Known rows, with every way that one mark hangs from another:
(j447 j504 j891): [  6.7,   3.4, -27.2, -21.3,  26.6,  15.6,  15.5,  24.6,  35.8,  25.4,
 -43.9,  37.7,  27.4,   4.5, -10.5,  31.9,  -6.2,  -0.4,   8.3,   2.5,
 -16.9]
(j504 (j552 j4 j222)): [-22.9,  14.0, -35.5, -31.1,   9.2, -28.6,  36.8,  38.1,   9.4,  -8.5,
  13.0, -37.1,  -8.2,  10.4, -50.1,  23.7, -17.7,  -3.4, -27.5, -35.8,
   2.3]
(j306 (j4 j716)): [-15.9,  10.7,  12.7,   4.0,  -2.5, -11.8,  -0.9,   2.8,  28.6,  21.4,
 -24.3,  -9.0,  21.5,  34.1,  36.3,   0.4, -14.0, -15.5,  25.2,   6.0,
 -11.7]
(j447 (j504 (j552 j4 j222)) j891): [  1.3,   8.5, -61.7, -36.2,  22.3,  -5.0,  45.7,  48.4,  16.2,  -7.7,
   1.4,   9.7,   7.0, -19.6, -65.1,  34.3, -14.3,  17.5, -45.1, -25.5,
   6.3]
(j447 (j504 j552)): [ -6.3,  36.3, -38.6,  -4.8,  13.8,  31.1,  29.4,  20.1,  28.6, -24.1,
 -16.1,  -2.3,   3.3,   2.4,  -8.0,  28.7, -25.0, -28.4,  13.2,  -4.8,
 -20.1]
(j504 (j552 j4 (j222 j306))): [-17.8,  -0.7, -50.1, -34.7,  16.2, -43.8,  29.5,  33.5, -27.2,  -4.5,
  29.1, -23.3, -11.1,  -6.1, -41.8,  15.8, -15.9,  -7.9, -26.9, -24.1,
  -5.8]
(j504 (j552 j4)): [-30.9,  14.0, -29.4, -24.6,  10.1, -18.4,  28.9,  25.6,  12.1,  -8.1,
  -5.8, -25.3,   9.2,  24.2, -21.9,  17.8, -31.5,  -1.0,  -6.6, -30.6,
  -9.0]
(j504 j552): [-13.7,  29.6, -24.6, -10.6,   6.3,   3.5,  23.1,   7.5,  26.4,  -5.9,
 -13.1, -30.7,   7.0,  35.9,   4.4,  22.1, -29.3, -27.4,  14.5, -23.3,
 -10.9]
(j447 j891): [  0.2,  -2.6, -11.1, -28.5,  19.2, -12.5,   8.7,  12.1,  32.4,  43.9,
 -40.9,   8.0,  32.8,  36.8,   0.6,  27.1,  -6.9,   1.7,   9.3, -16.6,
  -6.6]
(j504 (j552 (j4 j716) (j222 j694))): [  4.7,   5.6, -30.8, -18.4,   2.1, -35.7,  28.1,  37.9,  31.6, -28.7,
  26.4, -46.2,  22.9, -11.7, -30.1,   8.1, -20.2,  14.0, -40.6, -26.9,
 -10.8]
(j447 (j504 (j552 j4)) j891): [ -7.7,   8.7, -54.2, -31.1,  24.8,   3.4,  40.5,  37.8,  22.1,  -7.0,
 -16.8,  21.9,  27.3,  -8.9, -34.9,  24.7, -26.9,  19.8, -22.9, -22.7,
  -6.6]
(j504 (j552 j222)): [ -7.0,  30.9, -31.4, -17.3,   4.5,  -7.9,  29.3,  21.1,  20.3,  -4.5,
   4.5, -41.8, -10.8,  25.8, -27.5,  29.4, -12.8, -28.0,  -6.1, -29.6,
   2.7]
(j447 (j504 (j552 (j4 j306))) j891): [  6.6,  10.1, -30.6, -25.7,  -2.5,  -4.1,  23.8,  25.3,   0.2,   2.8,
 -12.9,  15.2,  12.5,   8.0, -20.7,  14.8,  -9.6,  14.0, -14.5, -20.9,
 -14.3]
(j504 (j552 (j4 j306))): [-18.6,  15.5,  -5.6, -19.4, -14.8, -29.4,  15.2,  12.6,  -5.6,   3.0,
  -0.5, -34.1,  -3.3,  38.2,  -9.0,   7.6, -11.6,  -8.7,   3.2, -29.1,
 -17.9]
(j552 j222): [ -7.2,   8.3,  -9.5, -20.9,  10.4, -19.7,  10.9,  27.8,  25.0,  23.9,
 -15.2, -23.0,  -5.4,  20.7, -26.3,  33.4,   7.1, -23.9,   5.0, -13.6,
  -4.5]
(j504 (j552 (j4 j716) j222)): [ -1.3,  19.6, -15.8, -17.6,  10.3, -41.2,  38.6,  41.8,  25.7, -11.1,
  19.1, -55.0,  -6.8,   7.7, -34.8,  17.8, -21.8,   3.8, -27.3, -30.3,
   2.8]
(j447 (j504 (j552 (j222 j694))) j891): [ 25.3,  13.8, -75.0, -24.8,   9.7,  16.9,  27.5,  26.1,  29.9, -21.9,
  -2.5,  17.0,  33.5, -20.2, -33.1,  27.4, -11.4,   5.0, -38.8, -17.5,
  -6.8]
(j694 j4): [-24.0,   9.2, -21.4, -20.2,  -1.9, -21.5,  -5.4,  -8.5,   7.7,  29.1,
 -43.0,  -2.4,   9.5,  35.0,   3.4,  18.3,   3.4,  -4.7,   8.5, -12.8,
 -22.2]
(j306 (j4 (j552 (j222 j694)) j716)): [ -0.6, -13.0,  -5.7,  -4.0, -21.4, -27.0,  -7.6,  13.3,  26.0,  13.9,
  -8.8, -33.8,  28.1,   2.4,  10.6, -33.7,  -1.7,  16.2,   7.1,   9.2,
   8.3]

Rows:
[ 24.6,   4.5,  -0.7,  -9.6, -36.2, -52.6, -21.6, -11.2,   4.7,  20.6,
  -9.5, -25.9,   7.7,  14.9,  13.1,  -1.7,  32.6,   3.2, -19.7,  -7.9,
 -30.0] -> (j552 (j222 (j694 (j4 j306 j716))))
[ 28.7,   1.3,  40.5,  -6.9, -23.5, -48.6,  -3.2,  19.1,  20.9,  41.8,
 -12.7, -66.7, -21.8,  30.1,  -0.4, -16.8,  14.8,  -1.6,  31.4,  -0.8,
   2.9] -> (j4 j306 (j552 j222) j716)
[ 10.4,   4.2,  25.8,  -7.8, -36.9, -51.8, -17.6, -12.7,   3.2,  45.2,
 -40.1, -46.3,  -6.7,  40.7,  33.3, -31.0,  15.7,  16.7,  34.0,  -1.1,
 -12.8] -> (j694 (j4 j306 j552 j716))
[  1.0,  -3.2,  41.2, -11.6,  -7.2, -49.6,  -1.9,  19.8,  17.1,  30.2,
 -13.8, -31.3,   3.3,  32.1,   7.0,   3.2,   1.0,   5.7,  15.2,  -9.4,
 -26.8] -> (j552 (j4 j306 j716))
[ 21.1,   3.0,  20.2, -11.9, -37.7, -63.9, -10.5,   0.6,  -1.2,  46.2,
 -22.0, -58.7, -24.4,  30.4,   2.7, -25.6,  30.5,  14.8,  13.3,  -5.9,
   1.0] -> (j694 (j4 j306 (j552 j222) j716))
[ -4.5,   0.1, -13.3, -14.9, -36.0, -29.4, -29.5, -27.0, -10.9,  21.8,
 -34.8,   1.9,  21.0,  31.9,  23.7,   0.0,  25.4,   2.3,   0.5,  -8.8,
 -42.0] -> (j222 (j694 (j4 j306)))
[ 10.0,  -3.3,  31.0, -18.2, -10.8, -60.9,   5.1,  31.2,  12.7,  30.2,
   4.5, -42.8, -18.8,  18.6, -22.3,   8.7,  15.4,   0.8,  -4.8, -14.3,
 -12.2] -> (j552 (j4 j306 j716) j222)
[  3.6,  35.8, -48.1,  -9.5,  11.0,  20.7,  34.9,  33.6,  22.3, -25.8,
   0.3, -14.5, -16.0,  -8.6, -36.7,  35.0, -13.8, -30.7,  -7.8, -10.9,
  -6.8] -> (j447 (j504 (j552 j222)))
[ 18.4,  -9.5,  11.5,  -5.7, -46.4, -48.0, -27.9, -19.5,   6.6,  27.3,
 -35.6, -37.5,  19.4,  23.1,  37.8, -40.7,  15.3,  28.6,  17.4,   2.2,
 -24.1] -> (j222 (j694 (j4 j306 j552 j716)))
[ -0.9,   1.6,   2.9, -12.9, -11.7, -41.1,  -1.9,   1.6,  22.7,  36.6,
 -44.5, -40.0,   6.2,  28.4,  19.0, -20.8,  -4.4,  23.0,  23.9,  -2.5,
  -6.1] -> (j694 (j4 j552 j716))
[-15.2, -20.6, -43.0, -15.7,  -8.4, -20.4, -16.7,  -1.1, -30.0,  11.7,
   8.5,  19.8,  26.2,  -8.9,   4.0,  -1.2,  10.2, -16.4,  -9.6,  10.0,
 -16.9] -> (j552 (j222 (j306 j4) j694))
[ -8.0, -15.2,   4.5,  -4.0,  -5.7, -33.9,  -9.8,   2.2,  -9.8,  34.7,
 -15.2, -17.8,  12.8,  12.0,  41.2, -39.5, -15.4,   2.3,  43.8,  21.2,
  -3.5] -> (j222 (j306 (j4 j552 j716)))
[  5.2,  19.5, -43.9, -14.2, -45.8, -28.5,  -4.4, -18.1, -19.2,  -9.5,
   1.5, -29.0,  -0.3,  21.1,  -1.5,   2.5,  18.0,  -6.1, -32.3, -29.6,
 -19.6] -> (j504 (j552 (j222 (j694 (j4 j306)))))
[  4.5, -10.2, -12.4, -13.8, -19.3, -37.7, -12.9,  -5.4,  27.1,  18.9,
 -37.8, -31.9,  33.8,  10.2,  24.9, -31.9,  -3.3,  34.8,   9.5,   2.5,
 -16.6] -> (j222 (j694 (j4 j552 j716)))
[-11.6, -16.9, -50.0, -25.5,  -5.9, -32.9, -21.5, -18.5, -26.1,  16.9,
 -22.8,  22.2,  31.9,  -1.3,  19.2,   0.0,   6.4,   4.0,  -7.3,   2.4,
 -41.0] -> (j222 j306 (j694 j4))
[-10.0,  -2.2,   7.8, -19.0, -37.9, -40.5, -20.4, -15.0, -13.8,  48.6,
 -48.0, -30.5, -10.5,  46.2,  14.8, -24.4,  18.7,   9.9,  33.6,  -7.4,
 -12.3] -> (j694 (j4 j306 j552))
[ 31.8, -11.8,  25.9,  -8.1, -32.7, -44.3, -15.2,  14.4,  25.0,  24.3,
  -6.5, -57.9,   5.6,  11.7,   7.3, -27.4,  18.6,  10.2,  17.1,   2.8,
  -9.1] -> (j4 j306 (j552 (j222 j694)) j716)
[  1.7,  17.5, -29.0,   0.5,  -2.6, -27.2,  17.0,   4.4, -15.8,  -4.2,
  30.6, -26.5,  -1.1,   9.6,  18.0,  -3.9, -18.7, -26.9,  -5.1,  -5.2,
  -1.4] -> (j504 (j552 (j222 (j306 (j4 j716)))))
[-16.7,   1.8, -51.0, -32.1,  -1.1, -26.5,  25.0,  33.8,  10.6, -24.6,
  18.6, -28.8,  19.0,  -7.7, -44.9,  16.1, -16.5,   8.6, -42.6, -30.9,
  -8.5] -> (j504 (j552 j4 (j222 j694)))
[  8.7, -31.6, -21.6, -30.6,  13.2, -62.6,   1.7,  33.5,  -1.6,   5.8,
  22.1, -10.7,  22.1, -34.1, -22.2,   1.8,   0.8,  15.1, -28.4,   1.8,
 -26.9] -> (j552 (j4 j716) (j222 j306 j694))
[-14.5,  -2.6,  17.5,   1.4, -12.4, -20.6,  -2.4,   7.0,  28.7,  33.1,
 -34.5, -31.5,  19.5,  31.8,  33.9, -30.9, -17.0,   9.2,  42.6,  11.6,
   6.2] -> (j306 (j4 j552 j716))
[ -3.3, -27.9, -10.9,  -3.6, -14.6, -31.6, -19.9,  -5.9,  -6.7,  19.3,
 -11.5,  -6.4,  42.0,  -4.3,  47.8, -48.8, -13.7,  16.8,  29.7,  26.3,
 -13.2] -> (j222 (j306 (j4 j552 j716)) j694)
[ 12.1,  17.0,  23.3,  -3.4, -25.7, -43.6, -15.8, -18.9,   7.9,  35.6,
 -32.1, -26.1,  -2.6,  44.2,  36.2,   1.7,  17.6,  -4.7,  16.9,  -4.8,
 -31.2] -> (j694 (j4 j306 j716))
[ 13.6, -13.8, -18.4, -21.6,  -5.1, -67.2,  -3.3,   8.7, -16.9,  40.6,
 -11.4, -37.1, -13.9,  -0.9,  -3.5, -23.0,  12.3,  16.6,   3.9,   4.5,
  -0.1] -> (j694 (j4 (j552 (j222 j306)) j716))
[ 15.7, -15.5,  15.7, -18.4, -19.3, -58.3,  -5.6,  25.6,  15.2,  12.0,
   9.6, -33.1,  11.8,   0.2, -16.9,  -0.5,  17.7,  13.2, -20.9,  -8.7,
 -23.4] -> (j552 (j4 j306 j716) (j222 j694))
[ 19.5,   1.8,  48.3,  -2.4, -22.4, -36.9,  -8.2,   7.3,  26.6,  40.3,
 -32.7, -56.3,  -5.9,  41.5,  28.7, -23.3,   2.5,  -0.1,  53.0,   4.4,
  -9.5] -> (j4 j306 j552 j716)
[-24.0,  -9.0, -29.3, -15.4,   0.9, -24.9,  -4.3,   5.0, -31.0,  28.8,
   3.5,  10.0,  -1.3,   8.0,  -2.3,   8.6,   6.4, -28.9,   6.0,   5.9,
  -4.4] -> (j552 (j222 (j306 j4)))
[-17.3, -15.2, -33.6, -23.0, -21.9, -26.9, -14.6,  -9.4,   7.2,  24.1,
 -45.8, -14.4,  31.1,  14.4,   5.4, -22.9,   3.1,  29.5,   9.8,  -4.4,
 -15.2] -> (j222 (j694 (j4 j552)))
[ -4.3,   2.9, -24.9, -25.3, -26.0, -36.2,   9.4,  19.6,  -8.0, -16.3,
  21.7, -34.8,   5.7,   6.9, -31.6,   5.2,   2.2,   1.2, -34.4, -31.3,
 -16.4] -> (j504 (j552 (j4 j306) (j222 j694)))
[ -8.3,  18.6,  -5.9, -14.4,  12.4, -30.9,  33.6,  29.1,  33.0, -12.5,
   1.2, -44.0,  12.2,  19.4,  -6.7,   8.0, -35.4,   5.0,  -8.4, -22.4,
 -11.9] -> (j504 (j552 (j4 j716)))
[ 14.5,  24.6, -46.8,  -7.9, -17.8, -31.6,  11.9,  -1.6,  17.6, -22.3,
   6.3, -39.7,  17.5,   4.7,   0.5,   5.6,  -3.6,   5.8, -40.4, -25.8,
 -13.3] -> (j504 (j552 (j222 (j694 (j4 j716)))))
[-12.2,  19.7, -50.5, -23.4,  14.9,  -0.6,  42.4,  49.8,  12.7, -25.6,
   9.5, -10.1, -11.1, -23.2, -64.8,  31.4, -16.2,  -7.1, -28.5, -16.9,
  -4.3] -> (j447 (j504 (j552 j4 j222)))
[ 24.1, -26.8, -11.4, -18.7,   0.1, -50.4,  -6.9,  23.5,   8.1,  17.0,
   4.8, -36.9,  16.0, -21.1,   1.1, -26.8,   0.8,  10.2,   9.0,  13.7,
 -11.2] -> (j4 (j552 (j222 j306 j694)) j716)
[-25.2, -21.2, -35.9, -14.5,  -4.8, -10.7, -21.4, -13.7, -23.2,  11.7,
  -9.1,  32.4,  44.2,   3.5,  32.5,  -9.5,  -5.4, -13.8,  11.6,  16.1,
 -29.5] -> (j222 (j306 j4) j694)
[-12.7,  -7.5,  11.8, -32.1, -11.9, -50.0,   0.9,  28.1,  -6.3,  32.1,
  -3.9, -26.7, -16.6,  22.7, -39.9,  17.6,  20.5,  -6.4,  -5.8, -20.6,
 -11.0] -> (j552 (j4 j306) j222)
